What can hang from each mark:
k160: k39 k139 k643 k978
k770: k39
k598: k453
k138: k854
k39: k139 k160 k453 k568
k568: k39 k160
k643: k854
k854: k598 k643
k453: k39
k139: k160

Known rows, with every way that one mark hangs from another:
[k39 k453 [k568 [k160 k139 [k643 k854] k978]]]: -.08; .28; -.22; .11; .02; .30; .08; .23; -.31; .00; .34; -.16; -.14; .17; -.20; -.03; -.09; -.15; .18; -.28; .20; .00; -.45; -.13; .00; -.20
[k598 [k453 [k39 k139 k568]]]: .03; .39; .04; -.01; -.06; .01; .04; .14; -.09; .06; .22; -.09; .34; -.03; -.34; -.01; -.20; -.05; .02; -.10; -.04; -.17; -.08; -.03; .15; -.12
[k643 [k854 [k598 [k453 [k39 k139 [k160 k978] k568]]]]]: .21; .53; -.09; .01; .14; .10; .09; .25; -.14; .03; .49; -.07; .51; -.14; -.45; .00; -.11; -.20; .15; -.35; .06; -.33; -.22; -.01; -.03; -.10
[k139 [k160 k39 k643]]: -.15; .04; .05; .00; .11; .08; -.02; .15; .00; .13; .02; -.09; -.10; .15; -.03; .08; -.03; -.56; -.14; -.02; .07; -.03; -.32; -.01; -.13; -.10
[k770 [k39 k568]]: .00; .15; .02; .03; -.10; -.05; -.04; .31; -.02; -.02; .17; -.10; .19; .04; -.05; .13; -.09; .02; -.01; -.06; -.10; -.16; -.12; .03; .03; -.06
[k139 [k160 k978]]: -.14; -.06; .00; .11; .15; -.12; .05; .17; -.08; .04; -.01; -.05; .03; .06; -.08; .02; -.01; -.37; -.05; -.07; .09; .01; -.42; -.03; .00; -.09
[k568 [k39 k139 k453] [k160 k643]]: -.17; .27; -.03; -.12; -.10; .18; .05; .12; -.28; .10; .41; -.08; .09; .00; -.14; -.29; -.02; -.16; .05; -.02; .09; -.01; -.09; -.12; .19; -.05
[k39 k139 k568]: -.08; .16; .03; .05; .01; -.01; .06; .12; -.13; -.02; .16; -.10; .29; -.02; -.12; -.10; -.19; -.08; .01; -.12; .02; -.09; -.15; -.07; .21; -.11
[k568 [k39 k139 k453] [k160 [k643 [k854 k598]] k978]]: -.04; .44; -.17; -.07; -.04; .24; .02; .21; -.33; .11; .58; -.08; .13; .07; -.26; -.23; .02; -.18; .12; -.18; .15; -.18; -.26; -.04; -.04; -.05
[k139 [k160 [k39 k453] [k643 k854] k978]]: -.04; .13; -.17; .02; .16; .23; .00; .17; -.08; .16; .28; -.16; -.03; .17; -.14; .00; -.01; -.61; -.01; -.17; .13; .00; -.46; .06; -.21; -.22
[k453 [k39 [k160 k978]]]: -.03; .11; -.03; -.03; .14; -.12; .01; .16; -.01; .02; .14; -.04; .23; .10; -.28; .01; .03; -.22; -.02; -.08; .04; -.20; -.46; .00; .11; -.03
[k138 [k854 [k598 [k453 [k39 k139]]] k643]]: .06; .66; .12; -.02; .12; -.09; .03; .13; -.11; .16; .32; .12; .37; -.11; -.43; .00; -.23; -.06; -.11; -.03; .14; -.39; -.16; .01; -.08; -.09
[k598 k453]: -.19; .22; .11; -.01; -.01; -.14; .04; .13; -.04; -.03; .04; -.09; .12; -.07; -.21; .07; -.15; -.14; -.12; -.01; .06; .02; -.21; .01; .05; -.01
[k139 k160]: -.20; -.04; .08; .03; .11; -.15; .07; .14; -.05; .00; -.05; -.05; .10; -.09; -.09; .03; -.06; -.32; -.09; -.06; .07; -.04; -.25; -.03; -.01; -.04
[k138 [k854 [k598 [k453 [k39 k568]]] k643]]: .08; .62; .11; .10; -.01; -.02; -.02; .24; -.04; .11; .35; .10; .30; -.09; -.41; .28; -.19; -.07; -.06; -.10; .05; -.36; -.15; -.06; -.28; -.09
[k568 k160]: -.27; .08; .05; -.05; -.04; -.15; .03; .16; -.13; -.11; -.05; -.04; -.11; -.05; -.16; -.02; -.02; -.13; -.05; -.07; .09; -.03; -.24; -.09; .13; .05
[k598 [k453 [k39 k139 [k568 [k160 k643 k978]]]]]: .02; .38; -.06; .07; -.03; .27; .03; .22; -.19; .11; .29; -.09; -.04; .17; -.33; -.02; -.05; -.15; .11; -.13; .09; -.11; -.21; -.12; .12; -.14
[k643 [k854 [k598 [k453 [k39 [k160 k978] k568]]]]]: .15; .47; -.08; .04; .07; .06; .04; .29; -.06; -.01; .42; -.09; .38; -.11; -.45; .21; -.06; -.22; .10; -.32; .03; -.30; -.27; .00; -.19; -.04
[k643 [k854 [k598 [k453 k39]]]]: -.05; .49; .02; -.10; -.04; -.12; -.02; .20; -.01; .01; .18; -.09; .25; -.11; -.50; .18; -.13; -.04; -.09; -.14; .03; -.37; -.22; .10; -.19; .03
[k598 [k453 [k39 [k568 k160]]]]: -.08; .31; .05; .00; -.16; -.02; .03; .24; -.08; -.04; .12; -.05; .00; -.06; -.36; .14; -.05; -.10; .05; -.13; -.02; -.11; -.10; -.11; .03; -.01
[k854 k598]: -.16; .17; .12; .01; .01; -.17; -.01; .18; -.06; -.04; .05; -.02; .16; -.06; -.18; .06; -.09; -.12; -.13; -.02; .03; -.25; -.26; -.02; -.08; .09
[k598 [k453 [k39 [k160 k139 [k643 k854] k978] k568]]]: .08; .45; -.16; .05; .14; .24; .06; .23; -.13; .07; .37; -.18; .19; .16; -.37; .16; -.13; -.18; .10; -.28; .17; -.15; -.47; -.03; -.04; -.21
[k854 [k598 [k453 k39]] k643]: -.02; .44; .15; .02; .03; -.16; -.04; .24; .00; .12; .19; -.01; .19; -.08; -.35; .17; -.11; -.13; -.18; .05; .05; -.48; -.18; -.02; -.33; .12
[k453 [k39 [k160 k139 k643 k978] k568]]: .05; .21; -.09; .10; .14; .18; .02; .21; -.12; .08; .26; -.11; .14; .29; -.21; .08; -.06; -.20; .06; -.13; .10; -.20; -.54; -.10; .06; -.16

Rows:
-.01; .49; -.10; .10; .03; .32; .08; .28; -.28; .01; .40; -.10; .01; -.01; -.29; .00; -.10; -.17; .14; -.32; .19; -.15; -.17; -.11; -.09; -.09 | [k39 k139 [k568 [k160 [k643 [k854 [k598 k453]]] k978]]]
-.16; .25; -.12; .00; -.09; .14; .02; .18; -.31; .11; .34; -.07; -.12; .29; -.12; -.15; .03; -.20; .07; -.01; .14; .05; -.49; -.12; .08; -.10 | [k568 [k39 k453] [k160 k139 k643 k978]]
.06; .32; .00; -.05; .20; -.05; .09; .13; -.10; .06; .25; -.04; .38; -.02; -.35; -.14; -.08; -.24; .02; -.10; .08; -.13; -.31; -.01; .24; -.10 | [k598 [k453 [k39 k139 [k160 k978]]]]
-.11; .24; -.07; -.11; .24; .16; .10; .08; -.14; -.01; .28; -.15; .30; -.11; -.18; -.15; -.15; -.17; -.02; -.25; .23; -.15; -.22; .00; .17; -.11 | [k39 k139 [k160 [k643 k854]]]
.21; .32; -.23; .01; .18; .38; .07; .30; -.18; .09; .68; -.17; .40; -.03; -.12; -.17; -.08; -.14; .20; -.31; .09; -.15; -.16; .01; .10; -.23 | [k770 [k39 k139 [k160 [k643 k854] k978] k453 k568]]
-.10; .28; -.17; -.08; .09; .19; -.01; .14; -.22; .07; .21; -.13; -.20; .30; -.20; -.13; -.04; -.34; .02; -.20; .18; -.05; -.44; .03; .11; -.16 | [k568 [k160 [k39 k139] [k643 k854] k978]]
.03; .47; -.18; .02; -.01; .29; .04; .22; -.21; .08; .35; -.16; .00; .12; -.43; .01; -.08; -.10; .16; -.28; .15; -.15; -.23; -.04; .05; -.19 | [k598 [k453 [k39 k139 [k568 [k160 [k643 k854] k978]]]]]
-.05; .48; -.11; .15; .01; .25; .05; .32; -.28; -.02; .30; -.11; -.16; .13; -.28; .15; -.11; -.15; .12; -.28; .22; -.12; -.40; -.11; -.20; -.09 | [k39 [k568 [k160 k139 [k643 [k854 [k598 k453]]] k978]]]
.02; .55; .02; -.13; .03; -.07; .03; .15; -.10; .05; .25; -.08; .37; -.14; -.51; -.02; -.20; -.01; -.04; -.17; .06; -.40; -.16; .10; -.03; -.03 | [k643 [k854 [k598 [k453 [k39 k139]]]]]
.07; .34; -.05; .11; .12; .21; .06; .23; -.12; .11; .30; -.11; .15; .19; -.27; .12; -.09; -.24; .07; -.14; .12; -.11; -.45; -.11; .02; -.17 | [k598 [k453 [k39 [k160 k139 k643 k978] k568]]]
.03; .09; -.03; -.01; .14; -.11; .00; .29; -.04; -.02; .22; -.05; .21; .05; -.05; .00; .03; -.17; -.02; -.08; .01; -.12; -.33; .04; .13; -.03 | [k770 [k39 [k160 k978]]]
-.10; .35; .16; .08; .07; -.14; .01; .24; -.07; .04; .18; -.01; .15; -.15; -.19; .13; -.14; -.18; -.19; .01; .10; -.31; -.15; -.07; -.32; .13 | [k854 [k598 k453] k643]
.00; .47; .11; .07; -.07; -.02; .00; .35; -.11; .03; .26; .02; .04; -.14; -.34; .21; -.05; -.14; .00; -.09; .03; -.43; -.05; -.17; -.33; .13 | [k854 [k598 [k453 [k39 [k568 k160]]]] k643]
.06; .43; -.15; .02; .01; .26; .01; .26; -.22; .07; .36; -.09; .02; .15; -.39; .00; -.03; -.07; .15; -.29; .12; -.41; -.29; -.06; -.07; -.09 | [k453 [k39 k139 [k568 [k160 [k643 [k854 k598]] k978]]]]
.09; .24; -.12; .07; .00; .34; .03; .34; -.25; .09; .47; -.09; .02; .10; -.05; -.21; .00; -.10; .18; -.12; .05; -.09; -.12; -.11; .16; -.16 | [k770 [k39 k139 k453 [k568 [k160 k643 k978]]]]
-.16; .05; -.13; .09; .19; .12; .03; .16; -.08; .08; .11; -.15; -.04; .12; -.15; .10; -.04; -.33; -.04; -.20; .21; -.06; -.44; .04; -.14; -.16 | [k139 [k160 [k643 k854] k978]]
.18; .19; -.10; .08; .13; .08; .07; .34; -.18; .00; .43; -.06; .32; .05; -.03; -.09; -.06; -.18; .16; -.15; -.01; -.07; -.35; -.06; .13; -.17 | [k770 [k39 [k160 k139 k978] k453 k568]]
.14; .68; .09; .07; .06; .02; .03; .19; -.13; .15; .42; .11; .43; -.12; -.42; .08; -.25; -.05; -.02; -.12; .08; -.38; -.08; -.05; -.12; -.14 | [k138 [k854 [k598 [k453 [k39 k139 k568]]] k643]]
-.08; .37; -.13; -.03; .07; .12; -.04; .25; -.25; .04; .16; -.08; -.31; .37; -.22; .06; -.03; -.34; .00; -.17; .19; -.21; -.64; .00; -.16; -.07 | [k568 [k160 k39 k139 [k643 [k854 k598]] k978]]
-.08; .05; .02; .12; .14; .22; .10; .16; -.15; .09; .17; -.10; .18; -.04; -.03; -.06; -.13; -.30; .02; -.14; .11; -.07; -.10; -.13; .03; -.17 | [k39 [k139 [k160 k643]] k568]
.06; .21; .01; -.01; -.03; .00; .01; .25; -.11; .01; .24; -.09; .32; .01; -.06; -.07; -.15; .05; .02; -.10; -.07; -.18; -.04; .02; .20; -.12 | [k770 [k39 k139 k568]]
-.05; .31; -.20; -.09; .08; .28; .02; .15; -.25; .10; .37; -.14; -.11; .20; -.22; -.24; -.04; -.41; .08; -.19; .16; -.02; -.38; .00; .09; -.19 | [k568 [k160 [k39 k139 k453] [k643 k854] k978]]
-.05; .32; -.22; .05; -.02; .20; -.01; .23; -.22; .03; .19; -.15; -.19; .34; -.35; .12; -.06; -.05; .13; -.26; .15; -.20; -.56; -.05; .00; -.18 | [k453 [k39 [k568 [k160 k139 [k643 k854] k978]]]]
.07; .36; -.07; .15; .08; .28; -.01; .32; -.06; .14; .34; -.12; .01; .12; -.19; .28; -.04; -.61; .03; -.26; .08; -.10; -.31; .00; -.46; -.16 | [k139 [k160 [k39 k568] [k643 [k854 [k598 k453]]] k978]]
.01; .38; -.11; -.03; .13; .16; -.06; .17; -.14; .13; .30; -.12; .07; .29; -.20; -.05; -.10; -.34; -.06; -.14; .12; -.27; -.46; .09; -.10; -.12 | [k160 [k39 k139] [k643 [k854 k598]] k978]
-.16; .37; -.15; -.17; -.10; .21; .05; .11; -.29; .07; .48; -.14; .13; -.03; -.24; -.25; -.05; -.11; .09; -.17; .15; -.05; -.12; -.03; .14; -.10 | [k568 [k39 k139 k453] [k160 [k643 k854]]]
-.07; .47; -.07; .08; .11; .11; .02; .21; -.18; .06; .22; -.13; .01; .17; -.29; .12; -.17; -.14; -.06; -.14; .24; -.18; -.53; .04; -.20; -.10 | [k160 k139 [k643 [k854 [k598 k453]]] k978]
-.10; .38; .11; .06; .12; -.15; -.02; .16; -.08; .03; .19; .12; .19; -.07; -.20; .12; -.17; -.10; -.17; -.03; .16; -.28; -.30; -.03; -.18; -.02 | [k138 [k854 k598 k643]]
